Every row comes from one small tree of marks. Brackets hold a mark, then the marks that hang from it, in the order of their numbers. Every link used is in the known rows. Which tree was each row made from?
Known rows
[K264 [K406 [K803 K479]]]: -1.46 1.32 0.57 1.35 0.58 0.37 1.26 -2.09 -0.54 -0.03 0.77 0.13 0.53 -0.57 -0.14 -1.68 0.33 0.69 2.25 -0.11 -0.25 -0.40 -0.81
[K691 K540]: -1.13 1.31 0.88 -0.54 0.58 1.21 1.49 -0.89 0.78 -1.83 -0.08 -0.95 -0.03 0.35 -0.02 0.17 -0.12 0.72 -0.35 -0.16 0.03 -0.95 0.49
[K479 K540 [K803 K718]]: 1.72 -4.55 -1.13 -0.96 0.71 3.41 -1.75 -0.02 0.05 1.21 0.81 -0.72 0.59 0.47 0.62 -0.68 0.74 0.06 -1.53 -1.46 -0.69 0.01 -0.83
[K479 [K803 [K406 K264]]]: 5.94 0.80 -0.33 1.11 1.61 1.01 2.10 -0.37 -1.67 -1.27 0.40 -0.19 0.06 -0.67 -1.23 -2.30 1.38 0.52 2.60 -0.76 0.49 0.22 -0.17
[K264 [K406 K803]]: -1.39 0.81 1.96 0.72 0.24 1.63 -0.08 -1.13 -0.73 -0.08 0.98 -1.12 0.53 0.12 -1.56 -1.21 -0.88 0.54 0.93 -0.02 -0.26 -0.64 -1.08
[K718 [K370 K406]]: -0.25 0.35 -1.04 -2.17 0.28 -1.46 -2.03 0.42 0.36 -1.47 -0.23 0.59 -0.62 -0.77 -1.15 -1.52 0.38 -0.12 -0.87 3.71 0.34 -0.48 0.52
[K803 [K718 K370]]: -0.48 -1.64 0.49 -2.13 -0.76 0.79 -0.77 1.48 0.86 -1.83 0.98 0.64 -0.84 0.26 -1.02 -0.82 -0.49 -0.97 -0.23 0.88 -0.57 -1.04 -0.74
[K803 [K406 K370] K718]: 3.35 0.91 1.63 -1.39 0.47 4.46 0.97 1.59 0.28 -1.27 0.91 1.20 0.11 1.40 -1.11 -0.63 1.09 -0.30 1.40 2.43 -0.35 0.01 -1.36
[K406 K370 [K803 [K479 K540]]]: -1.20 0.08 0.33 -0.39 1.71 3.10 -0.73 -1.87 -0.43 0.62 0.71 -0.66 0.42 0.32 1.21 -1.26 0.72 0.80 0.96 2.21 0.61 -0.13 0.69
[K370 [K406 [K803 K479 K718]]]: 0.86 0.90 -3.16 -0.85 0.06 -0.49 -1.33 -1.35 0.53 -1.18 0.62 0.52 0.59 -0.64 0.41 0.38 1.15 -0.38 -0.26 1.85 -0.03 -1.58 -0.93
[K168 [K691 K540]]: -2.25 0.51 2.86 -1.35 0.47 1.61 1.09 -0.61 -0.41 -1.65 0.76 -0.76 -1.26 0.52 0.84 0.97 -0.93 0.51 0.66 -0.60 -0.44 -1.22 0.78
[K479 [K540 K691]]: 0.35 -0.43 0.46 -0.20 0.53 2.04 -1.10 0.28 -1.15 0.54 0.77 -0.53 -0.85 0.32 -0.23 0.78 0.68 -0.41 -1.43 2.17 -2.27 1.03 0.29
[K718 [K370 [K406 K264 K803]]]: 0.68 1.76 -0.43 -0.68 0.74 -0.92 -1.99 -0.77 -0.79 -2.85 0.79 -0.86 -0.65 -0.72 -2.11 -2.02 -0.47 -0.24 0.48 3.20 1.63 -1.41 0.36
[K803 [K479 K540] [K718 K370]]: -1.00 -2.93 -0.78 -1.56 -0.11 1.36 -0.86 0.11 0.57 -0.71 0.82 1.54 -1.03 0.18 0.65 -1.37 0.76 -0.63 -0.03 1.50 -0.74 0.09 -0.47
[K406 K803]: -0.42 0.99 0.35 -0.38 -0.09 0.21 -0.94 -1.01 -0.58 -0.70 0.53 -1.82 0.29 -0.37 -0.85 0.12 -0.90 0.04 -0.01 0.21 -0.24 -1.52 0.11
[K803 [K479 K540]]: -0.46 -1.20 -1.19 0.53 0.73 0.86 -0.18 -1.38 -0.30 1.09 -0.14 0.82 -0.24 -0.08 1.60 -0.59 1.33 0.37 0.15 0.67 -0.17 1.19 0.26
[K803 K718]: 0.62 -1.34 -0.27 -0.51 -0.63 1.47 -0.26 0.79 0.71 -0.41 0.74 0.55 0.13 0.76 0.04 0.72 -0.03 -0.79 -0.61 -0.63 -0.39 -0.38 -1.27
[K168 K691]: -1.11 -0.66 1.89 -0.87 -0.15 0.40 -0.44 0.25 -1.15 0.22 0.83 0.17 -1.24 0.08 0.96 0.87 -0.77 -0.19 1.03 -0.35 -0.45 -0.33 0.24
[K370 [K406 K264 K803]]: 1.86 2.13 -1.05 0.87 0.84 -0.24 -1.52 -1.35 -1.06 -1.49 0.53 -0.96 0.22 -0.25 -1.14 -0.50 0.00 0.03 0.22 1.72 1.78 -0.89 -0.08
[K803 K406]: 2.96 1.99 0.49 -0.49 0.03 0.92 0.98 0.31 -0.77 -1.08 -0.16 0.29 -0.28 -0.12 -1.47 -0.38 0.73 0.08 1.11 1.63 -0.89 0.15 -0.42
[K264 [K406 K370 [K803 K479 K718]]]: -1.13 0.35 1.39 0.47 1.08 3.75 1.35 -0.77 0.61 -0.25 1.79 1.10 0.89 0.93 0.30 -1.95 0.68 0.33 2.34 0.81 0.28 -0.59 -1.74
[K718 K264 K370]: 0.73 -0.67 -0.45 0.55 -0.43 -3.32 -0.55 0.65 -0.62 -1.95 0.28 -0.41 -1.18 -0.37 -1.56 -1.07 0.03 -0.03 0.44 0.18 0.34 -0.47 0.34
[K406 K264 K370 [K803 K718]]: 1.46 0.42 1.63 0.53 1.02 3.97 0.09 0.07 -0.13 -1.60 2.02 -0.53 0.35 1.61 -0.55 -0.67 -0.58 -0.49 1.56 0.11 1.82 -1.14 -1.01
[K406 K370]: -0.24 0.31 1.35 -0.45 1.15 2.09 0.31 0.49 0.39 0.22 0.32 0.35 0.36 0.83 0.36 -0.99 0.38 0.34 0.74 1.37 0.96 0.17 0.34
[K406 K264 K803]: 1.05 1.35 0.64 1.48 0.50 0.34 0.18 -1.17 -1.21 -1.44 0.99 -1.52 -0.08 0.08 -0.91 -0.41 -0.93 -0.12 1.29 -0.74 1.26 -0.92 -0.10

Which tree is each row?
5.17 1.21 -1.16 1.35 0.63 0.59 2.28 0.67 -0.27 -1.83 0.77 1.98 -0.19 0.84 -0.36 -0.75 2.72 0.14 2.70 1.20 0.21 0.28 -1.35 -> [K803 [K406 K370] K479 [K718 K264]]
2.07 -0.69 -3.82 0.14 -0.25 -4.00 -1.07 0.27 0.52 -2.40 0.35 1.94 -0.80 -0.68 -0.37 -0.88 2.01 -0.45 -0.02 1.91 0.46 -0.58 -0.64 -> [K803 K479 [K718 K264 [K370 K406]]]
2.25 1.34 -2.91 0.98 0.63 -0.10 -0.36 -1.57 -0.13 -1.82 1.10 0.92 0.24 -0.18 0.31 -0.31 1.15 -0.52 1.11 1.07 1.32 -1.01 -1.09 -> [K370 [K406 K264 [K803 K479 K718]]]
1.41 -1.16 -1.35 3.49 -0.18 -0.99 1.86 -0.21 0.00 -0.20 0.98 2.08 0.03 0.67 0.16 -0.85 1.72 0.17 1.59 -2.11 -0.02 0.78 -2.27 -> [K803 K479 [K718 [K264 K406]]]
5.27 -0.60 1.28 0.55 2.99 5.19 0.86 -0.26 -1.77 0.09 0.71 -0.19 0.26 0.81 -0.66 -3.35 1.77 1.11 2.16 1.26 1.19 1.35 0.25 -> [K479 K540 [K803 [K406 K264 K370]]]
3.98 0.66 1.21 -0.65 -0.17 1.91 1.27 1.56 -0.62 -3.59 1.29 1.29 -1.47 0.60 -2.54 -1.76 0.24 -1.03 2.09 1.66 -0.03 -0.26 -1.39 -> [K803 [K406 K264] [K718 K370]]
2.87 0.19 -2.76 0.62 -0.59 -1.78 -2.95 -0.44 -0.34 -1.69 0.82 -1.24 0.39 0.14 -1.67 1.18 0.39 -0.37 -1.60 0.74 0.36 -1.69 -1.32 -> [K370 [K406 [K803 [K718 K264]]]]
2.76 -3.35 -1.85 -0.16 0.05 -2.13 -0.76 1.05 -0.13 -1.85 1.04 -0.77 -0.38 -0.55 -1.25 -1.66 0.62 -0.20 0.02 -1.90 -0.10 -1.38 -0.60 -> [K479 [K803 [K718 K264 K370]]]
-0.22 0.56 -0.11 -0.70 0.83 2.42 0.49 -0.75 0.65 -0.91 1.42 0.39 0.67 0.43 0.96 -0.61 0.60 -0.13 1.57 1.07 0.37 -1.51 -0.68 -> [K406 K370 [K803 K479 K718]]
0.70 1.79 1.84 1.00 1.62 2.62 0.41 -0.70 -0.87 -1.15 1.32 -1.05 0.31 0.88 -0.54 -1.39 -0.58 0.26 1.99 0.70 2.25 -0.79 0.18 -> [K406 K264 K370 K803]
0.43 0.54 0.82 2.95 -0.05 -0.96 -0.09 -1.07 -1.42 -0.55 1.00 -1.62 0.24 0.21 -2.24 -0.82 -0.38 0.75 0.85 -1.26 0.23 -0.52 -1.21 -> [K718 [K264 [K406 K803]]]
3.44 1.11 -1.23 -0.31 -0.22 1.05 2.02 0.19 0.12 -1.48 0.39 2.05 -0.29 -0.10 -0.04 -0.15 1.89 -0.46 1.97 1.05 -1.26 -0.03 -1.43 -> [K803 K406 K479 K718]
0.81 2.19 0.52 1.66 2.02 1.25 1.72 -1.65 -0.70 -1.19 1.15 0.13 0.27 0.13 0.85 -1.81 0.73 0.44 3.52 0.79 2.20 -0.47 0.38 -> [K406 K264 K370 [K803 K479]]
-0.02 0.21 -1.31 -0.25 -0.28 0.39 0.28 -1.19 0.34 -1.12 1.12 0.00 0.24 -0.32 0.48 0.39 0.31 -0.50 0.83 -0.34 -0.57 -1.65 -1.00 -> [K406 [K803 K479 K718]]
1.03 1.79 -0.86 2.17 0.88 -0.93 1.49 -2.09 -1.11 -1.40 0.82 -0.18 -0.11 -0.68 0.48 -0.92 0.31 0.09 2.71 -0.62 1.28 -0.73 0.08 -> [K406 K264 [K803 K479]]
5.49 -1.29 -0.33 -1.55 0.94 4.03 -0.37 0.93 -1.45 -0.38 1.37 -0.62 -0.39 0.01 -1.44 -0.22 2.01 -0.48 -0.69 1.73 -3.58 0.31 -0.93 -> [K479 [K540 K691] [K803 K406 K718]]
4.15 3.14 0.63 1.57 2.08 1.94 3.66 -0.26 -0.88 -1.60 0.45 2.28 -0.34 0.49 0.22 -2.39 2.28 0.50 4.59 2.15 1.40 1.17 -0.08 -> [K803 [K406 K264 K370] K479]
6.08 -2.11 -0.37 0.56 1.24 4.58 0.39 0.12 -1.40 -0.53 1.14 -0.01 0.02 0.76 -1.02 -1.66 1.40 0.02 0.78 -0.79 -0.13 0.85 -1.36 -> [K479 K540 [K803 [K406 K264] K718]]
0.44 -2.04 0.98 1.20 -0.70 -0.45 -0.05 1.37 -0.01 -1.68 1.41 0.87 -0.86 0.86 -2.25 -1.87 -0.02 -0.32 0.54 -0.65 -0.19 0.03 -2.03 -> [K803 [K718 [K264 K406] K370]]
1.38 0.98 0.09 1.10 1.37 2.71 1.51 -0.84 0.07 -1.57 1.87 0.75 0.34 0.90 0.84 -1.15 0.61 -0.28 2.87 0.17 1.78 -0.95 -0.85 -> [K406 K264 K370 [K803 K479 K718]]
-0.21 -2.10 -2.65 -2.12 0.25 0.95 -2.52 -0.03 0.81 -0.71 0.34 2.08 -0.69 -0.09 0.50 -1.38 1.63 -0.49 -1.19 3.81 -0.22 0.24 -0.41 -> [K803 [K479 K540] [K718 [K370 K406]]]
0.67 2.25 -1.83 -0.10 1.18 -2.34 -0.62 -1.72 -0.70 -2.87 0.59 0.41 -0.69 -1.42 -0.66 -2.47 0.72 -0.03 1.90 3.22 1.60 -1.19 0.59 -> [K718 [K370 [K406 K264 [K803 K479]]]]
0.27 0.53 0.69 1.53 2.26 3.38 0.22 -1.99 -1.17 -0.08 1.17 -0.24 0.08 0.74 1.13 -1.88 0.78 0.66 2.31 1.40 2.04 0.42 0.49 -> [K406 K264 K370 [K803 [K479 K540]]]
2.50 0.72 -0.70 0.00 0.61 1.71 0.78 -1.04 -1.09 0.00 -0.32 1.19 -0.52 -0.23 0.13 -0.96 1.98 0.46 1.29 2.39 -1.05 1.37 -0.16 -> [K803 K406 [K479 K540]]
-1.60 1.23 3.33 0.37 1.34 3.89 0.20 -0.59 -0.33 0.19 1.23 -0.81 0.93 0.99 -1.16 -2.14 -0.53 0.86 1.66 1.34 0.69 -0.46 -0.72 -> [K264 [K406 K370 K803]]
1.76 2.53 -2.57 1.51 1.26 -1.46 -0.06 -2.41 -0.88 -1.43 0.35 0.33 0.19 -1.00 0.32 -0.97 1.17 0.22 1.55 1.68 1.78 -0.65 0.14 -> [K370 [K406 K264 [K803 K479]]]
0.33 -0.48 -2.70 -2.00 0.02 -1.32 -1.05 0.30 1.25 -1.84 0.34 2.43 -0.56 -0.73 0.27 -1.33 1.59 -0.68 0.05 3.18 -0.01 -0.62 -0.47 -> [K803 K479 [K718 [K370 K406]]]
1.87 -0.65 -1.00 -0.78 0.22 0.26 -1.26 1.11 0.37 -2.52 0.96 1.51 -0.86 0.42 -1.24 -1.47 0.36 -1.02 -0.04 2.24 1.30 -0.27 -0.87 -> [K803 [K718 [K370 [K406 K264]]]]
0.95 -1.32 -1.27 -0.10 0.32 2.20 -0.01 0.13 -0.32 0.17 1.31 1.25 -0.80 0.34 1.17 1.01 1.83 -0.96 -0.67 1.51 -2.68 0.88 -0.73 -> [K803 [K479 [K540 K691]] K718]
4.81 1.79 0.36 1.10 1.49 3.36 3.44 0.53 -0.17 -1.98 1.16 2.88 -0.26 1.15 0.26 -1.70 2.28 -0.24 3.84 1.59 1.04 0.87 -1.33 -> [K803 [K406 K264 K370] K479 K718]
1.66 0.04 -2.25 -0.04 -0.05 -4.09 -2.16 0.44 -0.34 -2.02 -0.21 0.08 -0.82 -0.62 -1.74 -1.11 0.86 0.07 -0.78 2.53 0.82 -0.39 0.36 -> [K718 K264 [K370 K406]]
3.80 1.18 -0.18 0.01 0.26 0.52 2.64 0.65 -0.48 -3.60 1.10 2.55 -1.51 -0.17 -1.12 -2.22 1.43 -0.89 3.45 1.69 0.02 -0.03 -1.18 -> [K803 [K406 K264] K479 [K718 K370]]
0.37 0.10 -1.07 0.42 0.97 0.64 0.27 -0.59 -1.01 0.60 0.56 0.75 -0.86 -0.38 1.19 0.27 1.91 -0.23 0.01 2.18 -2.21 1.20 0.54 -> [K803 [K479 [K540 K691]]]
0.47 -4.85 -0.33 -2.45 0.58 2.56 -2.20 0.59 0.22 -0.16 1.06 -0.62 -0.25 -0.11 -0.37 -2.21 0.21 -0.22 -1.28 -0.05 -0.77 -0.63 -0.32 -> [K479 K540 [K803 [K718 K370]]]
4.77 1.29 1.83 0.49 1.11 4.82 2.07 1.41 -0.35 -1.94 1.35 1.54 -0.22 1.88 -1.16 -1.30 1.08 -0.44 2.58 1.47 1.00 0.61 -1.48 -> [K803 [K406 K264 K370] K718]
